What can hang from each mark:
zaka: tamip
geru: lotusip
reber: nikabep
rasi: fumuma zaka
peku: nuza zudig
fefutem: gudaz lotusip peku
nikabep: gudaz reber
gudaz: fefutem geru zudig
zudig: gudaz lotusip peku
nuza: gudaz
lotusip: fefutem nuza
fumuma: reber
tamip: nikabep zaka

Known rows, with every way that one mark hangs from another:
{nikabep {gudaz zudig} reber}: [ 14.7  37.3  -3.5   6.1  14.9 -12.4 -20.3  -5.7 -11.7  13.4  -2.9  22.0
   2.8  -9.7  12.3  29.7   8.5   0.4 -10.3 -34.8  11.6  13.7 -35.6 -13.0
 -33.0   0.8 -25.1 -44.7 -38.0]
{tamip {nikabep {gudaz geru zudig} reber} zaka}: [ 12.7  44.4  -7.5  10.6  30.2  14.3 -47.6  -4.7 -16.3  25.9  12.4  15.6
   3.3  -4.6  -5.6  24.8   6.5  18.9  10.2 -35.3  13.6  21.8 -38.9 -31.8
 -19.5   7.9 -37.1  -1.4 -45.2]
{tamip {nikabep {gudaz {fefutem lotusip} geru} reber} zaka}: [  9.8  41.4 -12.8   9.0  37.2  20.8 -58.5 -10.5  -1.2  15.2   8.9  14.8
  -4.2  -6.1 -12.4  28.2   4.5  17.8   8.6 -20.5   5.6  29.5 -32.7 -32.2
 -17.7  10.5 -32.4  -7.5 -47.3]
{lotusip {fefutem peku} {nuza gudaz}}: [ 15.5   1.6  -7.3  -8.2  -2.3   5.0 -27.8 -11.8 -18.1 -18.4 -70.3  44.9
 -19.7 -14.9  18.4  18.2 -30.8  30.3 -37.6 -21.9  39.0  16.1 -24.6 -14.3
 -45.6  -1.3  10.1 -47.3 -61.2]
{peku {nuza {gudaz geru}} zudig}: [ 19.2 -15.5  -2.1  -7.0  -8.9  -5.3 -27.1   4.1 -25.5 -12.9 -60.2  52.5
  17.7 -20.2 -12.0  19.7 -47.3  -8.8 -42.8  -5.6  31.7 -10.9  -3.3  -4.1
 -18.8 -34.0  27.9 -19.1 -74.1]
{nikabep {gudaz {fefutem peku} {geru lotusip} zudig} reber}: [ 12.8  30.9 -14.8 -10.3  19.1  -5.1 -53.6 -17.4   9.6  -4.2 -10.9  49.8
  -7.9 -10.3  -7.9  20.8 -22.9  16.7 -39.7 -18.7  21.1   7.9 -29.1 -20.9
 -22.0 -16.3 -26.1 -64.2 -42.5]
{fefutem {gudaz geru zudig} {lotusip nuza}}: [ 26.9 -18.7   6.2  10.5  -9.3  -6.2 -15.5  10.8   1.5 -23.5 -68.9  52.5
 -20.5 -24.7 -19.0   1.0 -30.6  10.7 -59.2  -2.3  45.1  26.9   0.5 -21.7
 -29.4 -36.5   5.0 -15.2 -78.0]
{geru {lotusip {fefutem peku} {nuza {gudaz zudig}}}}: [ 25.8 -19.3  -3.2 -15.7  -3.8  -2.3 -27.5 -13.7 -17.4 -10.5 -61.9  42.1
 -12.1 -21.9  13.8   1.9 -40.7  22.4 -39.4 -22.2  40.1  19.3 -23.1 -12.7
 -40.6  -3.7  -7.5 -53.4 -67.9]
{fumuma {reber nikabep}}: [ 19.5  27.1  -3.6   4.0  12.8 -19.8 -16.3 -19.1 -14.3  -0.1 -21.6  14.5
  12.3 -18.8  13.0   6.0  -0.2  -2.2  13.3  29.6 -14.8  34.8 -41.0  -9.2
 -41.7  14.4  -6.4  -8.3 -34.2]
{reber {nikabep {gudaz fefutem}}}: [ 14.2  43.1  -4.3  -0.6  32.5 -16.1 -26.9 -30.9  -0.8 -10.2 -30.2  12.7
   8.4 -20.2  -0.2  23.1  -0.1  -8.9  -9.5   0.8  -1.7  20.8 -32.4  -9.0
 -34.3  15.3 -17.4 -26.5 -45.6]
{nikabep {gudaz {geru {lotusip fefutem}} {zudig peku}} reber}: [ 26.1  28.2 -11.0  -2.8  10.0  -5.4 -42.9  -4.7   2.7   0.3  -2.1  36.7
  -2.2  -7.0  -4.5  22.9 -26.9   8.8 -33.4 -43.6  20.8   1.9 -27.1 -15.1
 -24.5 -10.7 -24.2 -58.8 -44.1]
{fefutem gudaz lotusip {peku nuza}}: [ 18.7 -28.0  24.9   1.6  -9.0  -0.2  -3.6  10.1   0.1 -46.0 -63.6  46.3
  -6.2 -23.7  -4.8  25.8 -13.1 -10.2 -54.0  35.5  39.6  63.6   7.3 -18.2
 -11.1 -14.5  10.2 -23.1 -64.8]
{fumuma {reber {nikabep {gudaz {fefutem lotusip {peku nuza}} geru}}}}: [ 13.0  34.1 -15.0  -7.0  18.6  -6.7 -33.1 -26.6   3.6 -23.4 -34.0  35.1
   5.2 -16.7   0.0   7.3 -10.8   2.7 -12.7  39.1  -9.5  38.0 -25.5 -15.1
 -26.0  -0.6  -9.5 -39.7 -36.5]
{lotusip {fefutem {gudaz zudig} peku}}: [ 31.6  -3.1   7.1   2.9   2.9   0.9 -15.6   9.2 -24.0 -22.2 -46.8  40.1
 -17.5 -21.6  13.7  28.6 -15.3  13.4 -36.1  -6.6  42.8  26.3 -31.1 -11.7
 -31.9   2.4   0.0 -25.7 -47.1]
{gudaz fefutem geru {zudig lotusip}}: [ 31.6   8.4  -8.6  -6.3   9.4 -23.8 -57.3   4.6   3.9  -9.1 -28.0  51.5
 -13.8 -20.2 -33.3  -0.5 -51.1  16.6 -49.2 -14.9  35.9 -32.9 -20.4 -14.9
 -41.6 -34.2  17.8 -12.5 -50.6]
{nikabep {gudaz geru}}: [ 13.1  31.0   0.9   1.9  19.7  -0.7 -32.2  -6.5   2.1   0.3 -19.8  13.2
  15.8  -6.3  -7.9  23.5 -14.4  -1.2 -22.7 -21.0   2.1   8.0 -19.2 -10.2
 -27.6  -8.8  -4.9 -23.9 -59.1]
{gudaz zudig}: [ 33.1   4.6  13.1   8.8   1.1 -25.9  -6.8   7.4 -24.6   9.1 -29.0  26.6
  -0.4 -19.3   2.7   9.3 -10.9   7.4 -17.1 -19.2  26.8  -4.7 -36.5  -9.3
 -41.9  -5.1  -2.6   4.4 -44.3]
{nikabep gudaz}: [ 13.7  27.5   5.8   4.8  19.4  -3.9 -15.4  -5.1  -8.0   1.2 -21.7   5.3
  14.5  -8.3   7.8  29.2   2.6  -9.6 -10.5 -22.9   3.1  19.4 -26.9  -6.9
 -32.4   7.4  -6.9 -26.2 -53.1]
{zudig {gudaz fefutem} peku}: [ 34.0  -2.1  -1.1   8.2   0.6 -24.3 -33.4  -6.5   4.3 -21.0 -16.0  39.8
   3.7  -3.3  -7.9  37.4 -49.2  -4.2 -26.5 -29.6  36.6   3.9 -32.7  -1.9
 -41.8   1.8  40.8  -6.4 -50.7]
{gudaz {geru {lotusip fefutem}} {zudig {peku nuza}}}: [ 48.6  -8.0   4.7  -8.6 -11.2 -13.8 -43.1   7.4  -4.4 -13.2 -36.9  51.1
  -3.2 -14.6 -24.4   0.1 -66.7  17.7 -59.1 -26.2  40.2 -23.4 -17.2  -7.8
 -25.5 -29.2  -0.7 -24.5 -50.7]
{gudaz fefutem {zudig lotusip peku}}: [ 40.8  -0.2   3.3  -0.1   1.2 -32.5 -31.4  15.0  -2.8 -19.8 -27.9  46.5
 -17.3 -16.1 -15.9  11.9 -38.4  -0.8 -38.9 -28.1  44.4 -21.9 -31.9 -10.0
 -42.7  -8.0  23.5 -13.6 -36.2]
{fumuma {reber {nikabep {gudaz {fefutem lotusip {peku nuza zudig}}}}}}: [ 14.6  26.2 -15.2  -4.6  16.9  -7.1 -22.2 -22.5  -5.9 -28.1 -41.1  38.7
   6.1 -19.5   7.8  11.4  -4.5  -3.7  -8.2  34.4  -4.2  39.1 -27.9 -13.9
 -24.8   4.9  -6.0 -43.9 -36.7]
{rasi {fumuma {reber {nikabep {gudaz geru zudig}}}}}: [ 23.1  25.9   3.0  -0.4  15.6 -23.0 -31.0 -23.2  -8.8  -0.1 -14.5  11.9
   8.6 -17.2   1.6  13.2  -0.1   3.4   1.0  22.7 -20.5  11.5 -29.0  -5.4
 -42.1  10.5  -1.9   6.8 -30.7]
{rasi {fumuma reber} {zaka {tamip {nikabep gudaz}}}}: [ 15.8  23.0  20.0  18.4  16.8 -17.5 -18.0 -26.0 -30.7  11.2   4.8 -22.2
  23.7 -18.5  22.5  33.7  29.2 -13.8  26.6  30.8 -39.7  30.2 -30.5  -5.6
 -37.4  40.2  10.7  34.7 -29.2]
{zaka {tamip {nikabep {gudaz {fefutem lotusip} geru} reber}}}: [ 17.6  30.9   6.1   9.1  29.0   2.2 -32.9 -17.1 -16.9   9.2 -12.2   9.1
  12.2 -23.6  -3.4  42.7   3.2  -1.8   3.0  -6.0 -10.7  30.2 -33.0 -19.5
 -19.3  16.4   1.0   8.7 -51.5]
{rasi {fumuma {reber {nikabep {gudaz {zudig lotusip}}}}} {zaka tamip}}: [ 15.6  24.9  18.1  16.2  14.7 -35.6 -12.8 -26.6 -20.7  -0.9   1.8 -17.7
  22.7 -26.1  22.0  25.5  21.9 -18.3  16.6  30.0 -30.3  21.6 -22.8  -3.8
 -44.7  34.6  14.4  17.4 -22.3]
{fefutem {gudaz geru} {lotusip nuza} {peku zudig}}: [ 18.2 -38.9   9.7   6.9 -12.2   4.7  -9.6  12.3   2.4 -54.3 -84.5  70.7
 -12.6 -21.6 -14.2  16.9 -31.1   5.8 -65.0  13.6  53.6  43.9  10.2 -28.1
 -12.1 -31.6  24.5 -27.7 -83.2]
{nikabep {gudaz fefutem {geru lotusip}} reber}: [  9.7  34.2 -15.0  -5.9  24.0  -1.2 -58.5 -20.3  13.9   5.3  -2.0  26.0
   1.3  -8.4  -8.1  26.3 -19.4   6.6 -24.5 -16.8  -0.3  12.9 -26.1 -12.8
 -27.8  -8.9 -21.9 -57.2 -49.0]

Rows:
[ 14.7  -5.1  13.2 -13.5  -6.8 -13.8 -26.7   0.7 -10.1 -20.9 -44.2  48.2
   7.5 -15.8  -6.7  15.8 -35.6   2.6 -46.7   6.3  37.6  12.4  -7.4 -16.1
 -25.1 -20.1  18.8 -21.5 -56.1] | {fefutem {peku {nuza {gudaz geru {zudig lotusip}}}}}
[ 13.2  34.8 -18.0  -6.5  18.3  -8.2 -36.1 -31.0  -0.1  -8.9 -33.3  27.7
   7.2 -15.0   4.8   0.1 -14.8   6.3  -6.1  21.4 -11.7  32.6 -34.5 -12.2
 -37.1   2.5 -14.3 -41.7 -42.9] | {fumuma {reber {nikabep {gudaz fefutem {geru {lotusip nuza}}}}}}
[ 16.1  34.8   9.9  10.2  28.7  -1.0 -26.5 -17.3 -26.0  16.6  -9.3   2.7
  16.7 -21.4   7.2  47.8  11.5  -4.6  12.2 -10.8 -11.8  31.2 -42.8 -15.1
 -24.0  25.5   0.3  10.6 -44.9] | {zaka {tamip {nikabep {gudaz fefutem} reber}}}
[ 22.4  28.1  15.9  10.5  24.7  -2.5 -13.4 -10.8 -34.6  13.7 -21.4   4.2
  20.5 -23.5   6.6  39.5   8.3  -6.0   6.6 -16.9  -2.9  25.4 -40.6 -15.3
 -22.8  21.6   2.7  20.8 -51.2] | {zaka {tamip {nikabep {gudaz zudig}}}}
[ 15.6  25.0  15.4  16.9  19.8 -16.4 -25.9 -29.1 -26.7   8.4   2.5 -17.0
  18.0 -18.8  19.8  33.9  26.0 -10.8  22.6  34.6 -38.5  26.5 -32.8  -5.7
 -37.6  39.2  11.2  30.9 -26.9] | {rasi {fumuma reber} {zaka {tamip {nikabep {gudaz fefutem}}}}}
[ 27.8 -17.1  -6.2  10.3   1.1 -14.9 -20.7   0.5 -22.1 -10.0 -35.0  43.0
  20.0 -16.2  -5.1  27.9 -37.6  -3.2 -19.8 -25.7  32.7  -5.4 -19.3  -5.9
 -33.0 -17.3  37.0  -7.0 -72.7] | {peku {zudig {gudaz geru}}}
[ 19.4  19.7  27.5  21.5  15.9 -24.4 -17.1 -23.0 -31.5  17.3   7.7 -21.0
  19.3 -21.1  17.0  41.0  28.9 -12.3  15.2   7.0 -23.2  14.6 -27.5  -6.3
 -37.4  36.6   4.7  36.4 -32.7] | {rasi fumuma {zaka {tamip {nikabep {gudaz zudig} reber}}}}
[ 28.3  -6.1   6.0  -3.5   5.9 -14.4 -25.1  12.0 -13.1 -18.9 -24.3  15.5
   0.0 -19.6   4.7  21.8 -18.9  -4.3 -17.9 -19.7  28.1  11.1 -15.5  -9.0
 -46.9   7.9  25.1 -29.9 -50.6] | {zudig {lotusip {fefutem peku}}}
[ 16.3  19.7  29.0  21.6  17.5 -22.1 -18.5 -24.8 -28.4  16.8   9.8 -28.3
  23.2 -19.5  17.7  44.8  31.0 -15.6  19.8  11.4 -30.2  20.3 -25.5  -4.8
 -37.4  40.6   7.7  37.9 -34.9] | {rasi fumuma {zaka {tamip {nikabep gudaz reber}}}}
[ 19.3  27.9  17.6  10.8  25.9   0.1 -15.3 -12.6 -31.4  13.6 -18.6  -3.1
  24.5 -21.8   7.4  43.4  10.0  -9.1  11.4 -13.2  -9.9  31.5 -38.3 -13.6
 -22.8  26.2   5.4  21.8 -53.0] | {zaka {tamip {nikabep gudaz}}}
[  7.3  45.0 -14.2   0.1  25.1  -1.9 -55.6 -16.4  12.5   5.8  -0.2  25.4
  -0.1  -5.7  -8.5  32.5 -12.0   7.2 -21.0 -16.9  -2.2   8.1 -28.5 -13.0
 -29.6  -8.7 -15.6 -46.8 -43.2] | {nikabep {gudaz fefutem geru} reber}
[ 19.7   6.2  19.5  18.1   2.3 -30.2 -15.4 -16.0 -19.8   7.8   2.2 -16.4
  14.5 -13.2  20.6  17.5  17.8  -8.9  16.1  35.6 -28.6  16.3 -25.2   0.7
 -50.9  27.4  10.9  24.7 -27.1] | {rasi {fumuma reber} zaka}
[ 13.7  42.3 -16.3  -1.8  22.8 -10.2 -33.5 -26.0  -2.3  -7.3 -22.1  23.7
   8.8 -14.8   4.0   8.2  -7.5   1.3   0.2  25.8 -15.8  29.4 -37.6 -12.0
 -34.9   5.6 -10.9 -27.1 -36.3] | {fumuma {reber {nikabep {gudaz fefutem geru}}}}
[ 16.0  22.8  22.1  18.2  20.7 -19.3 -34.2 -28.3 -19.5  13.3   8.6 -19.0
  18.2 -19.1   6.9  42.6  19.1  -9.2  10.3  16.3 -30.1  11.5 -23.7  -6.5
 -35.8  31.7   9.5  36.1 -35.5] | {rasi fumuma {zaka {tamip {nikabep {gudaz fefutem geru} reber}}}}
[ 26.2  -9.6   4.6  -4.7 -11.6 -24.2 -35.7  13.3   8.3 -25.0 -36.8  37.3
  -2.5  -6.2 -17.9  12.6 -56.5 -10.0 -43.3 -40.7  40.5  -8.2  -7.1 -11.7
 -46.1 -12.5  47.2 -21.1 -63.1] | {zudig {lotusip {nuza {gudaz fefutem geru}}} peku}
[ 16.7  33.8  -3.9   6.9  30.6  14.0 -44.7   2.5 -16.6  14.1  -2.1  13.7
   6.7  -6.6 -12.6  17.3  -3.5  11.9   2.2 -37.8  21.5  15.8 -29.9 -30.4
 -20.9   5.3 -21.8   4.9 -54.9] | {tamip {nikabep {gudaz geru {zudig lotusip}}} zaka}
[ 33.3  -2.5   5.7   2.9 -13.0 -19.9 -39.9  -2.7   5.9 -20.9 -20.0  42.6
  22.2   0.6 -22.0  31.9 -67.0  -3.6 -43.6 -26.9  35.5  -2.1 -10.0  -0.1
 -31.3 -22.0  42.9  -9.1 -59.3] | {zudig {gudaz geru} {peku nuza}}
[ 18.1  36.7  -9.6  -5.1  29.4 -15.4 -33.6 -29.9   7.7 -24.1 -38.5  37.2
  -2.4 -23.4 -13.7  13.2 -14.5   3.2 -32.0   5.5  14.0  14.3 -22.8 -19.6
 -24.6  -2.7 -18.7 -32.6 -48.0] | {reber {nikabep {gudaz {fefutem lotusip peku} geru zudig}}}
[ 22.4   0.1   1.1 -12.3  -6.0 -12.3 -28.5   1.7 -23.9  -5.1 -46.4  36.1
   2.8 -22.0  -1.4  13.9 -37.1  -2.8 -39.9 -11.8  33.4  -1.8 -10.8  -4.0
 -35.4 -20.1  13.1 -28.2 -58.8] | {peku {nuza {gudaz {zudig {lotusip fefutem}}}}}
[ 20.5  40.4 -14.3  -4.4  14.0 -13.5 -33.9 -20.8  -1.8 -16.0 -28.1  37.0
   6.7 -12.9  -1.7   6.7 -18.8   0.8 -14.0  20.9  -4.8  20.5 -34.8 -10.6
 -29.5  -2.0  -8.3 -33.1 -30.6] | {fumuma {reber {nikabep {gudaz fefutem geru {zudig {peku nuza}}}}}}
[ 22.0   8.3  35.0  22.8  13.0 -25.6 -14.3 -21.3 -31.9  15.5   1.4 -28.7
  23.2 -22.5  14.0  38.5  24.7 -14.1  18.9  18.0 -27.4  15.7 -25.1  -3.1
 -40.6  39.7  16.1  55.4 -37.6] | {rasi fumuma {zaka {tamip nikabep}}}
[ 37.2  -4.0  -3.5  -6.2  -3.1 -10.4 -41.8  -3.4 -10.2   0.6 -46.9  46.0
  -8.3 -19.4 -14.8  -9.2 -52.4  32.8 -48.1 -27.5  35.7 -17.7 -22.0 -13.0
 -39.1 -29.4  -9.7 -29.2 -61.2] | {gudaz {geru {lotusip fefutem nuza}} zudig}
[ 12.6  45.4  -9.7  10.1  34.7  13.5 -46.8  -7.7 -17.6  22.3   7.6  17.2
  -5.8  -6.7   1.1  29.1  13.7  17.7  13.9 -31.4  14.8  24.9 -47.7 -29.3
 -22.7  17.6 -38.0  -8.0 -37.7] | {tamip {nikabep {gudaz fefutem zudig} reber} zaka}
[ 21.4  -7.3  -6.8 -13.4   1.3 -15.1 -35.8  -7.4 -14.3   9.7 -35.8  46.3
  -3.1 -24.4 -10.5  -2.9 -53.8   7.6 -41.1 -16.2  36.7  -5.0 -19.4 -17.6
 -32.1 -28.3   2.8  -6.3 -77.6] | {nuza {gudaz {geru lotusip} zudig}}
[  9.5  35.8  -1.4   6.9  37.2  20.6 -42.2  -7.7 -12.9   7.0  -7.9  12.3
   1.8  -4.5  -1.3  30.1   9.8  12.6   9.3 -18.3  13.4  34.1 -40.6 -28.2
 -18.7  22.5 -24.7   1.1 -46.3] | {tamip {nikabep {gudaz {fefutem peku}}} zaka}
[  7.8  40.9  -5.5   4.2  18.2  -4.1 -40.0 -10.5   4.4  11.8   4.4  15.1
  11.9  -5.1  -2.0  32.1  -5.4   1.8 -13.5 -23.7  -3.9  14.4 -24.0 -13.1
 -29.1  -6.5 -16.9 -39.7 -48.0] | {nikabep {gudaz geru} reber}
[ 12.4  35.0   2.6  11.8  33.4  18.3 -33.1  -3.3 -20.4  18.6  -2.0  -1.9
  10.5  -4.8   2.1  27.8  14.1   6.6  19.3 -28.8   7.7  33.5 -37.8 -25.0
 -21.6  23.5 -26.6   9.7 -51.7] | {tamip {nikabep gudaz} zaka}
[ 25.0  -7.2  -5.9   2.2  -4.9   2.7 -21.1  -6.4 -22.4 -28.6 -71.3  48.1
 -10.3 -12.0  17.4  26.8 -27.3  29.7 -33.0 -30.3  42.1  10.5 -25.4  -9.5
 -45.4  -0.2  19.4 -52.6 -56.1] | {lotusip {fefutem {peku {zudig gudaz}}} nuza}
[ 22.2  22.0  20.0  14.3  18.6  -8.7 -17.0 -10.4 -33.6  23.1  -7.4  -2.5
  20.9 -24.3   8.7  42.9  10.2  -4.1  19.3  -6.5 -11.2  30.8 -42.7 -13.8
 -28.4  26.6   6.1  31.0 -46.0] | {zaka {tamip {nikabep reber}}}
[ 16.7  34.4 -16.0  -5.3  14.2 -10.8 -22.2 -20.3 -12.6 -19.4 -36.5  32.5
   1.9 -16.7  16.4   5.2  -4.6   5.4  -6.4   9.6   4.3  33.8 -34.4 -15.4
 -40.2   8.9  -7.8 -50.2 -35.1] | {fumuma {reber {nikabep {gudaz {zudig {lotusip {fefutem peku} nuza}}}}}}
[ 17.6  11.6   3.8  -8.9   8.3  -6.5 -59.1  -9.9  13.1 -20.1 -38.5  47.8
  -1.6 -10.7 -27.4  17.1 -44.5  20.6 -49.5  22.7  16.5  -4.8 -17.3 -12.1
 -26.2 -24.8  14.1 -14.1 -46.5] | {gudaz {fefutem {peku nuza}} geru}
[ 36.8 -21.7  12.7   9.1 -10.7  -9.3 -16.3  20.8   4.7 -31.9 -50.6  52.7
 -14.6 -23.6 -26.7  10.5 -38.7  -5.3 -62.4   3.0  46.0  23.2   2.4 -17.6
 -15.7 -33.6  10.5  -4.6 -68.8] | {fefutem {gudaz geru {zudig {peku nuza}}} lotusip}
[ 21.2  -0.6   0.2  -7.6   8.4  -4.1 -55.1  -9.4  22.5 -33.1 -46.3  52.6
 -12.1 -17.2 -32.8  13.0 -44.2  19.7 -55.4  30.6  19.6   4.4  -4.3 -17.8
 -20.8 -28.0  13.5 -20.4 -52.6] | {gudaz {fefutem lotusip {peku nuza}} geru}
[ 37.1 -19.6   5.2  -4.2   2.6  -4.3 -21.5   0.6 -20.7  -3.2 -39.0  22.3
  -5.2 -26.4   9.3  10.4 -28.4   3.7 -27.5 -14.4  29.8  25.1 -27.6  -4.7
 -36.1   2.4 -13.6 -32.3 -61.8] | {geru {lotusip {fefutem {gudaz zudig}}}}
